Each row comes from the steps of one path. Every step used is in the known rows, and no mark comes twice. Write the path behind each row, first mark first.
(in the rows, 128 means zero)
Known rows:
duka/gobu/metozez/ludol/biva/vuze/gufo: [119 136  78 164  93  74 102 124  89 133 125  84 158 106 150 136 144 122
 131 120 145 172 143 130 161 166  98 149  97 135 141 165 117 141 115 162
 114 158 125 104 143]
gino/ludol/biva/vuze/gufo/gitab: [109 101  90 149  80  99 102 119 110  68 156 106 126  92 116 133 135 116
 120 113 127 151 122 130 122 106 138  94 130 107 158 143 104   4 100 127
 115  80 104 180  95]
diro/metozez/gobu/duka: [137 122 217 115 113 106 104 119  95 105 143 154 156 148 168 132 164 136
 146 113 111 111  74  92 151 124 112 160  99 146 131 130  91 105 117  62
 133 109 116 152 145]
biva/ludol/metozez/gufo: [138 168  91 122 129 179 118 113  98 166 118 100 135 138 178 125 131 125
 151 116 154 138 126 114 144 118 113 185  99 150 106 136 141 134  73 111
 135 140 114  79 104]
diro/metozez/gufo: [139 133 117 100 113 120 103 107  64 133 112 132 132 131 144 121 141 152
 137  62 119 113 123  95 130  95  96 155  72 106 128 133 137 150  84  69
 125 126  83 104  70]
biva/ludol/gino: [113 111 115  99 110 144 120 143 124 124 106  90 124 111 146 121 129 147
 132 155 121 101  93 126 143 132 141 138 123 172  58 117 119 108  85 173
 122 112 129 121 148]
diro/metozez/ludol/biva/vuze: [126 141  63  96 106 110 102 121  98 146 152 100 147 115  93 119 118 136
 130 183 107 163 130 111 172 126  98 164 108 114 146 144 130 168 104 143
 118 116  92 130 128]
biva/vuze/vese: [134 112  97 121 135  76  98 122 118 133 119 151 136 102 192 115 108 123
 120 130 113 130 124 125 142 111 119 149 109 130 131 147  82 166 113 122
 120 119 139 151 130]
vese/vuze/biva/ludol/gino/leren: [100 132  65 147 136 144 107 125 152 140 122  66 118 112  89 125  99 157
 136 122 141  86 115 120 129 192 118 140  85 163 111 110 154 144 114 163
 112  86 107 153 126]
ludol/metozez: [126 155 185 142 133 143 108 116 128 140 123 144 149 119 163 126 174 144
 154 139 151 139 122 179 144 136 118 176 119 174 109 117 136 119 114 162
 133 141 123 138 137]
biva/vuze/gufo: [126 106 109 145  92  69 104 116  97 124 128 105 164 131 186 127 133 132
 104 115 142 155 125 136 121 133 121 117 106 139 129 157 109 104 119 158
 100 121 122 144 121]
diro/metozez/gobu: [118 144 215 100 139  73 108 117  90  86 139 164 155 121 102 131 154 149
  96 107 115 131 108 135 134 147  95 164  91 130 133 123 107 122 134  66
 132  81 122 146 110]
vese/vuze/biva/ludol/metozez: [126 174 134 140 140 154 119 112 148 161 122 110 147 103 135 130 136 129
 139 113 145 142 120 141 134 156 127 170 108 164  89 127 132  92 122 193
 120 135 149  82 136]
gitab/gufo/metozez/gobu/duka: [142 128 224 119 106 137  99 109  89  87 161 132 149 142 198 133 155 128
 142 152 116 130  69  86 132 124 124 160 114 148 138 128  93  62 108  82
 136 110 113 141 148]
vuze/vese: [128 100 131 139 150  75 106 120 114 114 103 169 131 100 187 120 133 133
 119  93 128 111 124 142 133 128 131 164 103 139 129 123  87 142 117 104
 128 124 133 153 127]
gino/ludol/metozez/gobu: [107 186 181 143 157 113 111 117 135 112 153 158 141 136 127 137 160 128
 130 136 168 151 116 171 142 181 107 194 110 165 142 125 120 115 131 111
 149  95 140 140 130]
duka/gobu: [122 117 157 104 103 117  91 106  71 125 111 125 149 119 151 141 145 127
 130  64 121 121 128 183 161 137 102 140 124 154 101 152 106 153  97 133
 126 168 111  88 173]
biva/ludol: [128 106  84  77 122 134 132 127 105 159 130  87 141 128 139 124 122 135
  84 107 116 125 104 111 130 102 149 146 107 154  82 113 115  95  80 162
 115  80 107 132 127]
gobu/duka: [145  95 180 115  99 134 104 115  92 132 145 134 145 163 210 125 164 140
 161 103 118 104  77 116 149 100 138 152 116 163 118 131 101  99 100 117
 123 129  95 161 156]
pusoru/gufo/metozez/gobu/duka: [147 133 217 121 120 128 109 115  87 106 140 141 160 154 175 134 147 138
 162 137 116 129  74 135 144 126 127 168 111 154 133 126  86  63 115  73
 140  99 103 138 151]
ludol/gino/leren: [ 99 118 101 148 129 132 100 129 137 124 121  89 121 123 107 121 128 169
 147 145 144  85 119 149 135 169 112 146  95 169 123 100 156 163 106 139
 125  89  89 187 124]
pusoru/gufo: [145  99 137 127 151 112 114 118  68 143 100 173 166 169 125 121 156 177
 164  93 132 115 132 217 157 126 139 165 103 151 125 145 104  96 111 136
 120  70  68 160 105]
gitab/gufo: [128  78 165 118 115 128  86 101  72  91 158 140 130 129 192 120 177 158
 102 133 133 119 118  81 122 116 132 143 113 134 139 140 122  88  89 160
 108 103  99 158 105]
vuze/biva/ludol: [121 124 100  95 125 120 129 114 111 155 120  90 138 121 124 120 113 135
  85  90 115 124 118 128 116 129 157 155 103 140  85 119 111  57 112 183
 101  99 132  85 120]
biva/ludol/metozez/gobu: [118 176 186 123 156 127 124 123 123 124 146 134 160 126 136 134 148 122
 109 163 153 155 112 157 145 170 116 193 117 172 112 125 111 106 123 108
 143  93 152 120 145]
gitab/gufo/metozez/gobu: [124 153 224 106 130 113 103 105  81  64 167 133 146 113 142 134 140 139
  88 164 123 157 102 131 100 148 118 161 114 132 142 114 109  56 118  99
 136  85 118 130 116]
metozez/ludol/biva/vuze/vese: [126 123  62 137 143  79 103 126 122 131 118 136 134  90 154 118 106 115
 129 159 123 145 135 114 164 140 115 180 107 121 151 147  93 175 113 110
 129 131 134 134 137]
gufo/metozez/ludol: [139 142 130 128 112 108 119 117 106 157 133  98 161 117 131 126 120 159
 115 128 133 175 134 120 103 153 123 186  95 138 146 101 155  94 108 148
 142 108  86 145 147]
vese/vuze/gufo/metozez/ludol/gino/leren: [105 137  78 186 126 121 104 126 152 134 119  65 134 106  98 132 107 165
 146 135 161 118 126 109 118 212 101 152  77 161 146 106 171 152 117 143
 128  96  92 177 135]
gitab/gufo/pusoru: [134  80 230 114 123 153 105  98  58  87 164 136 128 118 143 138 146 149
 111 109 116 114 119 178 151  86 122 106 155 157 157 121 150  56  92 158
 132 124 117 130  85]
vese/vuze: [144 119 140 111 131 129 101  96  94 133 179 147 134 145 153 139 133 149
 126  42 131 118  97 151 121 157 123 117 108 155 120 146 130 140 126 157
 115 123  91 163 141]

Which path is each row?
[121 141 146 143 106 126 102 144 111 145 116 111 132 113 152 127 158 160
 181 132 139 126 130 144 167 187 105 167 107 179  93 141 143 167 106 178
 144 162 128 124 186]
duka/gobu/metozez/ludol/gino
[116 153  96 137 128 120 113 126  77 140 144 107 129  99  84 133 168 138
 157 131 138 152 145 158 188 180 105 210 100 145 145 125 139 157 103 140
 145 161  93 104 158]
duka/gobu/metozez/ludol/biva
[138 168 128 135 128 168 106 105  89 153 123 126 136 145 189 124 148 136
 166 111 160 135 131 143 140 127 107 187 105 149 122 140 145 143  86 105
 139 155 108  93 104]
ludol/metozez/gufo
[121 167 140 139 135 147 121 117 145 161 108 109 148 101 136 124 144 132
 136 132 144 143 126 149 138 141 132 182 109 165  89 117 131  83 116 192
 121 132 149  78 132]
vuze/biva/ludol/metozez
[141 137 221 115 107 129 106 114  93 102 157 130 154 147 185 134 147 129
 145 139 114 129  66 118 134 125 127 161 115 154 129 119  93  67 112  77
 141 111 113 141 158]
gufo/metozez/gobu/duka
[131 155  59 101 109 122 105 126  91 161 173  95 139 126 114 119 129 135
 144 186 114 169 132 136 179 135 104 167 113 134 142 147 133 174 105 169
 124 127  96 133 141]
gobu/metozez/ludol/biva/vuze
[100 125  83 161 130 115 102 135 148 142 109  84 133 112  82 121 124 176
 146 139 147 100 132 107 139 191  96 168  72 157 140 101 171 182 111 129
 129  83  88 190 127]
diro/metozez/ludol/gino/leren
[117 120 139 140 113 120 111 138 122 134 113 117 139 128 152 120 141 164
 154 160 148 124 121 135 144 180 124 172 118 172 103 130 143 136 108 159
 135 135 120 148 168]
metozez/ludol/gino
[127 138 166 134 132 104  99  82  99 128 151 149 129 130 134 128 124 150
 123  36 130 119 123 182 105 185 138 138 102 133 120 148 121  72 163 187
  97 151 127  96 126]
vese/vuze/biva
[136 153 169 108 107 121  92 125  59 150 149 127 129 113 158 135 189 148
 165  48 109 124 128 189 174 129  97 141  94 169  95 139 123 177 105 181
 139 167 109 117 157]
duka/gobu/metozez
[142 116 191 106 125 165 121 100  49 124 149 125 128 142 140 138 118 137
 137  73 122 116 122 216 156  85 114 122 147 157 148 121 159  90  88 108
 147 146 110  97  77]
metozez/gufo/pusoru
[116 137  99 134 123 128 112 112  86 104 141  93 129  89  84 129 144 141
 128 182 134 161 132 116 145 164 120 202 107 120 163 104 147  90  95 129
 138 128  81 110 126]
gitab/gufo/metozez/ludol/biva
[132 133 147 132 100 166 104 111  93  97 152 130 126 112 155 128 145 126
 154 112 133 137 126 138 125  93 134 128 133 125 139 135 122  28  82  82
 138 104  99 157  96]
ludol/metozez/gufo/gitab
[137 146 222 140 122 140 107 117 112 119 151 150 158 157 200 133 170 125
 167 147 140 128  78 122 161 144 120 184 121 176 128 135  96 100 120  87
 142 129 133 142 170]
ludol/metozez/gobu/duka
[124 134  76  83 107 127 100 116  88 130 165 105 137 126 118 118 122 129
 129 184 106 149 115 155 168 108 115 143 130 128 130 143 116 147 100 154
 112 120  94 131 127]
ludol/biva/vuze
[136 122 181 103  97 134  91 100  82  80 145 102 132  87 158 127 142 155
 103 150 102 144 102 100  83  93 130 128 107 116 131  96 133  38  88 157
 122 103  84 132  96]
gitab/gufo/metozez
[137 130 145 114  88 154  97 117  61 103 164 120 115 110 151 133 154 128
 159  65 111 130 128 141 140  89 122 112 121 122 132 151 118  51  79  94
 140 118  94 147 107]
duka/gobu/metozez/gufo/gitab
[130 151 193 146 125 137 106 119 126 120 151 149 144 159 188 136 168 121
 170 130 149 128  79 118 158 148 119 184 113 171 137 134 101 101 115  96
 144 117 127 143 158]
gino/ludol/metozez/gobu/duka
[126 134 145 143 114 127 113 138 118 128  94 109 147 113 128 123 129 171
 170 170 136 134 121 146 135 169 125 170 110 160 105 120 141 101 106 159
 140 116 106 129 153]
pusoru/gufo/metozez/ludol/gino
[109 124 125 110 113 134 116 133 128 122  99  94 122 105 137 118 121 146
 131 141 121 101 105 135 134 149 146 145 121 160  57 125 117  80 106 188
 111 126 145  87 143]
vuze/biva/ludol/gino
[133 153 206 139 126 139 113 116 121 128 142 131 155 147 184 131 153 117
 157 140 136 130  83 113 155 153 126 187 116 168 117 137  92  75 125 102
 133 127 149 109 166]
vuze/biva/ludol/metozez/gobu/duka
[132  99 190 133 106 111 118 109  77 111 144 109 153 122 142 143 117 132
 113  95 122 140 123 217 149 100 114  90 149 161 149 131 142  69 113 157
 127 137 135 121  94]
biva/vuze/gufo/pusoru
[117 125  45 132 142  80  98 123 129 121 120 141 116  89 145 120 110 111
 130 141 121 132 125 122 159 123 117 166 106 116 147 139  88 167 107 118
 125 120 128 133 117]
gino/ludol/biva/vuze/vese
[124 119  75 126 140  84 100 123 115 117 119 142 125  85 159 117 111 114
 128 156 113 133 125 132 160 121 116 163 115 123 141 141  86 166 111 107
 123 129 134 131 125]
ludol/biva/vuze/vese
[136 144 188 129 100 119 104 114  96  91 153 110 151 133 173 136 141 114
 147 166 117 146  72 105 145 132 118 160 115 142 141 132  87  68 114  79
 134 124 118 118 151]
ludol/biva/vuze/gufo/metozez/gobu/duka
[134 149  61 104 113 125 108 120  92 149 145  94 153 123  93 121 105 137
 145 202 111 175 132 145 166 127 110 169 115 120 149 143 126 136 102 151
 123 104  80 121 128]
pusoru/gufo/metozez/ludol/biva/vuze
[139 152 125 141 116 108 109 130  87 191 145 116 153 130 149 133 164 156
 154  75 141 161 155 138 162 180  97 190  85 166 134 145 150 178 109 173
 148 147 105 133 182]
duka/gobu/metozez/ludol
[138 158 201 141 129 144 111 112 123 129 154 136 153 149 183 137 147 116
 161 123 138 129  77 106 153 165 123 175 114 168 119 146  94  85 130 107
 131 132 147 110 170]
vese/vuze/biva/ludol/metozez/gobu/duka
[148 135 196 109 125 169 120 108  42 136 163 124 119 136 142 139 138 144
 156  60 117 119 125 219 169  83 108 121 133 165 144 119 164 107  88 132
 154 152 111 101  77]
gobu/metozez/gufo/pusoru
[111 169 121 155 136 139 106 117 156 144 126 142 126 118 132 130 169 140
 163 106 167 137 122 166 137 139 116 175 105 164 127 112 147 126 106 180
 140 119 113 141 117]
gino/ludol/metozez
[142 141 175 117 131 188 128 107  76 140 138 108 133 125 134 141 117 127
 146  95 132 128 123 199 164  89 112 136 145 167 134 116 165  88  79 123
 152 147 129  75  83]
biva/ludol/metozez/gufo/pusoru
[125 165 219  98 132 106 114 110  87  81 160 130 153 119 129 135 131 137
  95 150 120 156 101 172 103 149 120 162 115 142 131 106 110  69 129  88
 143  88 116 133 127]
gufo/metozez/gobu
[119 178 224 134 153 118 113 116 115 107 152 160 157 136 146 133 162 131
 126 158 157 153 117 182 146 179 108 193 121 172 129 128 113 114 137  98
 146 111 146 136 144]
ludol/metozez/gobu
[142 145 127 139 125 104 118 134  92 190 160 122 149 142 151 123 168 168
 145  91 144 160 147 134 147 171 114 194  81 168 140 128 156 158 117 179
 145 121  97 171 160]
gobu/metozez/ludol
[128 176  84 143 130 164 104 106 108 156 124 125 117 148 169 127 146 133
 171  88 170 134 132 133 139 127 106 187  95 142 135 136 151 146  82 112
 142 142 100  95  90]
gino/ludol/metozez/gufo
[138 127 133 137 110 117 109 112 100 141 142 100 155 111 148 126 131 160
 110 145 137 174 136  78 101 154 120 183  94 129 159 113 156  84 100 155
 136 104  87 145 138]
gitab/gufo/metozez/ludol
[128 135  71 133 136  83 102 124 124 124 114 124 133  73 147 120  98 116
 128 167 114 153 130 111 148 131 114 174 105 115 150 131  97 157 110 111
 131 129 128 125 131]
gufo/metozez/ludol/biva/vuze/vese
[129 142  69 100 100 131  97 114  94 132 166  86 141 108 118 120 113 131
 125 212 111 177 127  99 155 124 107 161 120 114 154 142 131 133  95 162
 119 116  91 118 128]
gitab/gufo/metozez/ludol/biva/vuze
[124 139 116 137 102 163 103 111 106  98 153 127 114 110 143 130 144 124
 157  97 139 136 126 126 121  95 131 128 127 119 148 135 129  28  80  94
 140  94  95 159  87]
gino/ludol/metozez/gufo/gitab
[123 138 146 143 112 121 109 147 116 147 127 116 130 123 156 121 161 170
 175 145 142 125 124 139 155 178 118 171 104 180  99 128 148 152 111 183
 141 142 121 148 170]
gobu/metozez/ludol/gino
[116 171 182 122 123  84 112 111  91  70 152 107 155 103 118 138 123 121
  93 175 127 175 107 155 113 161 110 157 113 128 145 117 103  63 132  89
 135 101 129 108 120]
ludol/biva/vuze/gufo/metozez/gobu
[132 145 123 134 106 174 108 105 104 109 156 115 122 104 141 132 123 117
 149  88 130 139 123 118 119 115 136 121 126 117 129 148 123  11  94 105
 128 109 117 122  99]
vese/vuze/biva/ludol/metozez/gufo/gitab
[128  89 214 145 117 107 125 107  73  98 132 123 148 117 138 146 135 139
 112  69 133 128 123 228 143 112 123 102 145 166 148 116 144  52 114 143
 132 141 132 124  92]
vuze/gufo/pusoru
